Every row comes from one small tree of marks. Brackets hold a mark, then the marks that hang from it, in the order of their numbers. Every link used is in the known rows. Which tree was each row made from?
Known rows:
{q613 {q630 {q13 {q159 q22 {q196 q697}}} {q482 q278}}}: 7 -8 -55 -25 -15 5 23 13 -18 -81 14 25 5 23 -26 -11 33 15 34 12 -2 -12
 37 -2 10 11 5 -9 7 7 49 -17 32 -53 29 40
{q278 {q974 {q630 q13 q613}}}: -32 3 -18 -34 2 -40 6 57 12 -59 -4 48 -1 48 57 6 81 -53 -22 34 -17 30 1
 35 -5 -1 -9 -9 46 -2 50 -60 -21 -16 43 2
{q159 {q482 {q278 q974}} q634}: 9 18 -42 0 -44 13 -2 37 11 -37 12 17 19 29 -25 -2 63 14 14 10 29 1 7 18
 30 11 20 24 31 15 11 -22 35 -15 57 -19
{q873 {q630 {q13 {q159 q22 q196}} {q482 q278}} q670}: 4 36 -31 -22 -2 7 -8 8 -15 -55 13 29 39 35 -38 -28 29 -10 15 -4 2 -17 60
 28 5 5 -13 -20 4 19 36 17 74 -51 34 19
{q613 {q630 q13}}: -2 3 -41 -36 -8 -24 19 50 -2 -32 -6 29 -26 45 22 -12 83 -30 -3 28 2 42
 -24 17 -20 -10 17 0 27 -7 24 -68 8 -21 19 1
{q630 q613}: -36 36 -38 -11 -19 -21 33 42 -2 -4 7 59 -1 40 29 -13 46 -51 8 40 21 14
 -17 38 -14 -11 8 21 27 21 27 -8 -4 -25 15 10
{q873 q630 q670}: 4 58 -46 -27 -19 -3 -22 46 -2 -2 -10 59 16 54 4 -27 25 -45 4 6 34 25 -27
 43 -31 -11 3 13 21 21 -4 -26 34 -15 21 -22
{q697 {q22 {q159 {q873 q630}}} q196}: -2 68 -36 -10 -54 17 6 15 22 -50 -3 59 -4 21 15 -54 9 -46 33 -19 45 1
 -55 19 -16 -66 6 -7 -32 -11 0 -73 27 40 33 29
{q630 {q13 {q159 q196}} q482 q613}: -56 19 -27 -13 7 -21 54 19 -7 -44 11 28 -1 26 -10 -27 61 -33 16 35 -20
 -2 42 12 -6 1 -12 -3 8 16 64 25 7 -33 -6 52
{q278 {q974 {q159 q196}}}: -20 21 -38 -42 -21 13 14 47 26 -45 3 30 -11 41 -5 -9 36 -8 36 38 18 -19
 -3 13 16 -4 19 3 6 7 22 -31 0 -1 28 17
{q22 {q159 q196 {q482 q278} q634 {q974 q630}} q697}: -36 16 -27 0 -60 43 -9 45 45 -66 20 36 54 33 -52 -14 40 7 58 21 45 -4
 -13 6 33 -9 18 14 -7 -1 19 -47 6 45 23 49
{q13 {q159 q196 q634 q974} {q630 {q482 q278} q613}}: -64 35 -30 -32 -22 24 14 21 -2 -52 16 48 32 51 -2 -35 57 -6 35 23 -20
 -20 63 1 28 38 -28 6 -29 36 73 0 11 -37 32 51
{q159 q482 {q634 q697} q873}: -16 29 -50 35 -49 13 26 24 23 -9 -10 36 41 4 -14 -27 -2 -13 81 -33 55 22
 -35 21 7 -24 18 24 7 15 -19 -8 8 26 1 -3
{q974 {q630 {q13 {q159 q196 q634}} {q482 q278} q613}}: -67 29 -19 -19 9 0 38 21 0 -74 11 26 26 31 -24 -17 65 -12 20 23 -22 3 60
 22 21 18 -22 1 23 16 72 21 17 -37 5 51
{q278 q974}: -6 14 -45 -29 -24 -1 14 47 11 -26 4 44 -16 44 15 -6 54 -28 8 29 12 0 -23
 24 0 -4 21 16 21 11 7 -34 -1 -11 43 -13
{q482 {q278 q974}}: 14 15 -44 -35 -31 -1 -5 44 6 -41 10 43 -7 52 3 1 68 5 -1 37 14 -5 -2 32
 12 5 27 25 26 19 15 -41 28 -22 66 -20
{q634 {q697 q22}}: -14 34 -65 -16 -50 8 27 26 1 -23 -3 82 12 11 25 -24 -8 -40 33 -29 46 15
 -60 26 -7 -37 24 3 14 14 2 -39 -14 -15 10 19
{q196 {q159 q22 q873 {q974 q630}} q697}: -19 -16 -17 -20 -62 31 -12 28 22 -37 -1 91 37 32 28 -3 -54 -61 85 -28 19
 -18 -60 23 -20 -7 13 4 8 8 26 -52 -23 8 32 20
{q873 {q630 q482} q670}: 10 53 -51 -19 -8 -7 -7 36 -9 -7 -8 48 14 56 -13 -34 44 -33 -2 5 10 23
 -10 35 -37 -6 -5 13 13 23 -2 -3 39 -34 25 -16
{q159 q22 {q634 q697}}: -35 30 -63 13 -39 36 38 21 1 -22 3 55 30 7 12 -12 -29 -42 68 -40 49 -4
 -37 34 19 -15 26 1 24 20 -7 -1 -11 -12 1 18
{q482 q278}: 2 28 -41 -24 -30 3 14 38 3 -18 16 49 -6 48 -11 -10 51 -8 12 35 27 4 -13
 36 -3 1 24 28 28 24 9 -24 29 -27 45 -12
{q974 {q630 {q13 {q159 q873}} q482 q613}}: -58 19 1 -13 3 -35 46 23 11 -41 -4 43 2 46 23 -23 61 -40 19 37 -29 19 13
 14 -19 -15 -17 10 10 -1 56 1 1 -18 14 27
{q697 q22 {q196 {q159 q634 {q873 q630} q974}}}: -16 38 -31 -21 -58 61 -3 17 22 -53 -12 70 29 0 11 -42 -32 -56 60 -73 26
 -4 -51 18 -1 -25 -4 -16 -34 12 24 -69 13 32 18 41
{q196 q159}: -23 19 -26 -27 -34 10 17 31 4 -20 5 62 -10 38 -3 -5 24 -40 19 11 30 -2
 -48 26 -21 -9 30 30 36 15 30 -33 4 -6 2 0
{q630 {q13 {q159 q634}} {q482 {q278 q974}} q613}: -37 12 -32 -17 -4 -8 32 21 -16 -80 12 18 6 35 1 1 86 7 -5 25 -36 -6 54 6
 31 28 -3 11 17 17 70 -1 29 -39 38 16
{q634 {q697 {q22 {q159 {q873 q630}}} q196}}: -1 64 -57 -11 -58 22 0 11 21 -60 -16 69 14 8 28 -50 -19 -31 48 -46 59 14
 -67 17 -12 -62 7 -8 -31 -7 -9 -90 13 54 22 28
{q974 q159 {q630 q482}}: -38 30 -20 -38 -15 6 31 41 26 -29 3 46 -15 60 2 -22 47 -12 17 44 -4 9
 -28 9 -24 -8 8 20 31 3 27 -17 -8 -31 26 16
{q697 q22 q196}: -19 40 -56 -4 -43 18 30 27 17 -39 5 64 -13 2 10 -44 14 -48 14 -7 35 -3
 -47 15 -5 -47 10 -7 -12 9 4 -29 8 -13 27 34
{q634 {q697 {q22 {q159 q482}} q196}}: -10 42 -57 15 -77 13 5 12 26 -54 2 50 5 -14 11 -44 4 -16 29 -30 65 11
 -62 -9 -6 -56 18 0 -14 -11 -1 -65 4 28 22 33
{q13 {q159 q196 q974} {q630 q613}}: -70 32 -14 -44 -28 4 7 38 9 -27 3 71 11 53 39 -34 34 -46 30 37 -3 -9 23
 3 -1 9 -22 -5 -22 21 66 -33 -16 -16 24 45
{q613 {q630 {q13 {q159 q22}} q482}}: -17 1 -27 -23 -10 -5 40 19 -12 -48 7 19 -23 33 13 -16 63 -18 2 26 -23 3
 4 -6 -7 -12 17 -8 10 -9 47 -15 17 -56 23 32
{q613 {q630 {q13 q159} q482}}: -15 9 -33 -38 0 -17 32 32 -8 -44 -3 19 -37 47 5 -22 89 -4 -10 41 -24 25
 0 -13 -20 -3 13 11 11 -8 46 -30 17 -42 14 18

Which tree is each row?
-36 12 -26 -43 -24 20 -5 56 33 -13 2 60 11 44 4 -29 24 -49 43 21 3 4 -13
 30 -6 -2 0 -7 3 12 18 -29 -22 -6 29 36 => {q159 q196 {q974 q630}}
-24 -2 -5 -26 -51 28 -31 40 47 -43 -1 56 5 17 11 -22 25 -26 12 0 17 10
 -41 -1 -24 -9 1 6 10 -3 36 -67 -6 9 33 19 => {q697 {q196 {q159 q482 {q974 q630}}}}
-9 55 -44 8 -39 32 -12 10 -4 -40 -21 71 72 17 8 -4 -65 -48 80 -85 65 -2
 -41 48 0 -24 11 8 8 27 -6 -24 28 19 -16 -11 => {q196 {q159 q22 {q634 q697} {q873 q630 q670}}}
-13 67 -26 -21 -23 -2 -11 30 4 -7 -18 64 13 52 2 -35 0 -32 37 8 33 6 -18
 25 -23 -27 2 24 -10 13 3 -13 51 3 14 -16 => {q13 {q159 {q873 q630 q670}}}
19 -11 -11 -25 -27 -22 -24 48 24 -58 9 23 12 44 0 4 97 5 -25 31 0 33 11
 20 5 7 5 -2 56 -9 35 -70 21 -16 76 -23 => {q159 {q482 {q278 {q974 {q630 q13}}}}}
-18 31 -29 -27 -5 -19 20 38 3 -35 14 53 11 60 11 -9 82 -14 -15 53 -9 17
 13 41 -11 4 -5 27 36 22 41 -9 9 -53 47 11 => {q974 {q630 {q482 q278} q613}}
-18 4 -27 -33 -2 -30 23 25 -15 -73 13 24 -7 46 17 4 98 9 -27 49 -38 -1
 51 7 12 26 -1 13 22 15 70 -17 30 -47 55 9 => {q630 {q13 q159} {q482 {q278 q974}} q613}
-9 20 -67 -31 -30 11 37 10 -21 -89 -4 41 9 11 1 -18 45 21 17 -34 0 26 -3
 -10 24 -10 11 1 3 0 44 -48 28 -44 13 34 => {q613 {q630 {q13 {q159 {q634 {q697 q22}}}} {q482 q278}}}
-9 37 -40 3 -50 48 13 9 -4 -38 -6 68 46 17 -5 -6 -63 -57 83 -63 53 -9
 -50 39 -7 -12 11 6 24 18 17 -32 10 19 -3 7 => {q196 {q159 q22 q634 {q873 q630}} q697}
-14 45 -27 -18 -18 -42 -15 23 -7 -64 -4 56 24 76 27 -14 77 7 2 43 -8 -20
 51 4 9 5 -21 37 -28 23 43 -14 51 -36 68 -27 => {q13 {q159 {q873 q670}} {q630 {q482 {q278 q974}} q613}}
-28 2 -28 -33 -40 34 -8 37 27 -42 2 61 -14 21 12 -24 14 -36 26 0 11 -10
 -43 5 -21 -1 14 10 -12 16 26 -57 0 9 23 23 => {q697 {q196 {q159 q974}}}
-9 -19 23 -21 -39 -28 -24 35 20 -49 8 50 44 40 24 10 56 -24 22 13 -4 29
 6 27 -15 9 -6 8 25 1 73 -73 16 6 50 7 => {q196 {q159 {q482 q278} q873 {q974 {q630 q13 q613}}}}
-21 6 -31 -33 8 -23 24 23 -8 -79 16 16 4 37 -9 -4 93 9 -4 46 -33 -12 75
 13 25 24 -10 1 7 17 72 0 29 -39 38 31 => {q630 {q13 {q159 q196}} {q482 {q278 q974}} q613}
-30 6 -37 51 -58 47 41 30 38 -22 15 29 76 -2 -39 -29 -19 -34 116 -20 54
 -32 -12 21 40 -32 19 -8 -37 17 -9 11 1 34 11 59 => {q159 {q22 q697} q196 q482 q634 q873 q974}
-18 8 -38 26 -71 36 19 10 3 -30 11 52 41 -3 -26 0 -41 -43 62 -44 59 -16
 -47 14 -2 -6 21 13 42 14 25 -5 2 -7 -6 11 => {q196 {q159 q22 q482 q634} q697}
-19 35 -27 -29 0 -24 17 43 -12 -21 -1 48 8 45 35 -16 62 -61 -13 14 3 49
 -3 50 -28 1 -13 -13 43 9 48 -50 7 -14 20 9 => {q873 {q630 q13 q613}}
-32 14 -49 -8 -22 8 21 27 10 -57 -15 11 17 -7 -15 -20 30 9 46 -22 31 33
 8 -11 21 -7 7 -2 7 -9 34 -37 6 5 -27 34 => {q613 {q630 {q13 {q159 q196 q482 {q634 q697}}}}}
9 8 -59 20 -85 35 0 20 14 -33 11 53 71 -8 -45 -37 -27 -13 107 -49 46 -13
 -6 16 29 -8 1 -5 -33 23 4 -20 23 9 40 43 => {q159 {q196 {q697 q22}} {q482 q278} q634 q873 q974}
-47 44 -27 -3 -38 23 46 32 25 -17 -3 37 3 36 -7 -22 -1 -25 85 9 35 -10
 -34 16 9 -21 20 26 -2 13 2 -6 10 16 2 13 => {q974 {q159 q634 q873}}
20 -16 -6 -11 -33 -10 -18 37 17 -62 19 21 25 31 11 12 72 -12 -13 17 5 9
 16 26 16 -3 9 -20 53 -10 35 -52 22 -32 86 -12 => {q159 q22 {q482 {q278 {q974 {q630 q13}}}}}
-19 50 -22 -16 -28 34 16 23 8 -24 -11 53 24 36 -10 -16 -1 -46 53 -33 38
 9 -44 42 -14 -12 12 21 19 18 19 -37 22 28 -7 -5 => {q196 {q159 q634 {q873 q630}}}
-39 3 5 -7 -1 -26 34 20 8 -65 3 33 12 38 46 -3 51 -41 17 22 -38 -12 29
 14 8 -16 -13 -11 7 -6 57 -3 -1 -29 45 28 => {q278 {q974 {q630 {q13 {q159 q22 q873}} q482 q613}}}
-1 20 -26 -12 -39 12 -15 44 26 -49 6 27 23 38 -13 0 66 11 2 15 21 13 2
 23 24 8 10 19 46 6 21 -39 18 -15 58 -20 => {q159 {q482 {q278 {q974 q630}}} q634}
-26 24 -18 -54 -22 5 1 57 34 -50 -4 53 -20 61 31 0 43 -13 7 44 7 1 -32
 12 0 -7 16 12 36 -7 29 -62 -16 -9 46 -3 => {q278 {q974 q159 q630}}
-1 15 -23 -21 -44 0 7 45 29 -26 4 22 -11 38 5 -4 54 6 11 39 22 -2 -18 -2
 2 -4 25 17 29 -4 23 -43 9 -6 47 -10 => {q278 {q974 {q159 q482}}}
-14 27 -6 -23 -27 2 7 27 4 -14 -3 29 1 33 -5 -31 50 -20 -9 8 12 38 -4 6
 -26 -4 -1 -6 41 -7 49 -42 31 -6 21 1 => {q873 {q630 {q13 {q159 q482}}}}
-23 17 -23 -50 -14 6 14 45 32 -50 0 36 -17 62 16 -8 63 2 1 45 -17 -1 -17
 6 -8 -1 11 15 33 -4 30 -34 -12 -26 48 4 => {q278 {q974 q159 {q630 q482}}}
-13 36 -59 59 -46 11 8 12 16 -21 -6 33 83 -15 -34 -27 -47 -34 115 -60 78
 -17 -1 35 28 -37 9 0 -19 24 -36 40 32 12 -10 12 => {q159 q22 q196 q482 {q634 q697} {q873 q670}}
-58 39 -26 -25 -19 27 41 36 27 -34 1 37 -3 47 -11 -22 35 -18 37 20 2 6
 -22 8 -4 -2 5 17 29 6 24 1 -9 -27 6 24 => {q974 {q159 q634} {q630 q482}}
-27 22 -23 11 -51 21 19 22 11 -20 6 36 17 13 -31 -9 19 -30 34 -14 45 3
 -38 14 -6 -6 25 29 39 13 28 -10 12 1 -10 -2 => {q196 {q159 q482 q634}}
-7 39 -41 -15 13 -43 0 34 -21 -28 -9 39 26 51 14 -23 69 -52 -19 9 -10 43
 19 46 -39 4 -26 -3 24 19 33 -13 33 -38 19 -3 => {q873 {q630 q13 q482 q613} q670}
11 11 -27 -32 4 -14 2 30 -2 -36 8 27 46 46 -4 -28 71 -18 35 11 -30 22 59
 50 -8 21 -28 -16 -17 27 48 -33 37 -13 54 39 => {q159 q196 {q873 {q630 q13 {q482 q278} q613}} q974}
-15 -6 -30 22 -64 29 24 43 26 -9 21 48 42 20 -2 -13 14 -30 45 12 38 -10
 -35 13 6 -19 29 -3 0 9 9 -23 -6 -4 40 34 => {q159 {q22 q697} q482 q974}
-37 45 -82 7 -48 39 34 22 17 -57 -8 67 17 -22 11 -43 -26 -38 50 -57 55 7
 -53 12 18 -38 9 -9 -10 15 -8 -30 -8 5 -1 39 => {q159 {q634 {q697 q22 q196}}}
-20 60 -66 1 -22 44 11 24 26 -41 -24 51 29 6 10 -47 -17 -19 66 -53 51 22
 -37 34 3 -26 -5 2 -14 18 -18 -48 12 43 6 9 => {q159 {q634 {q697 q196}} {q873 q630}}
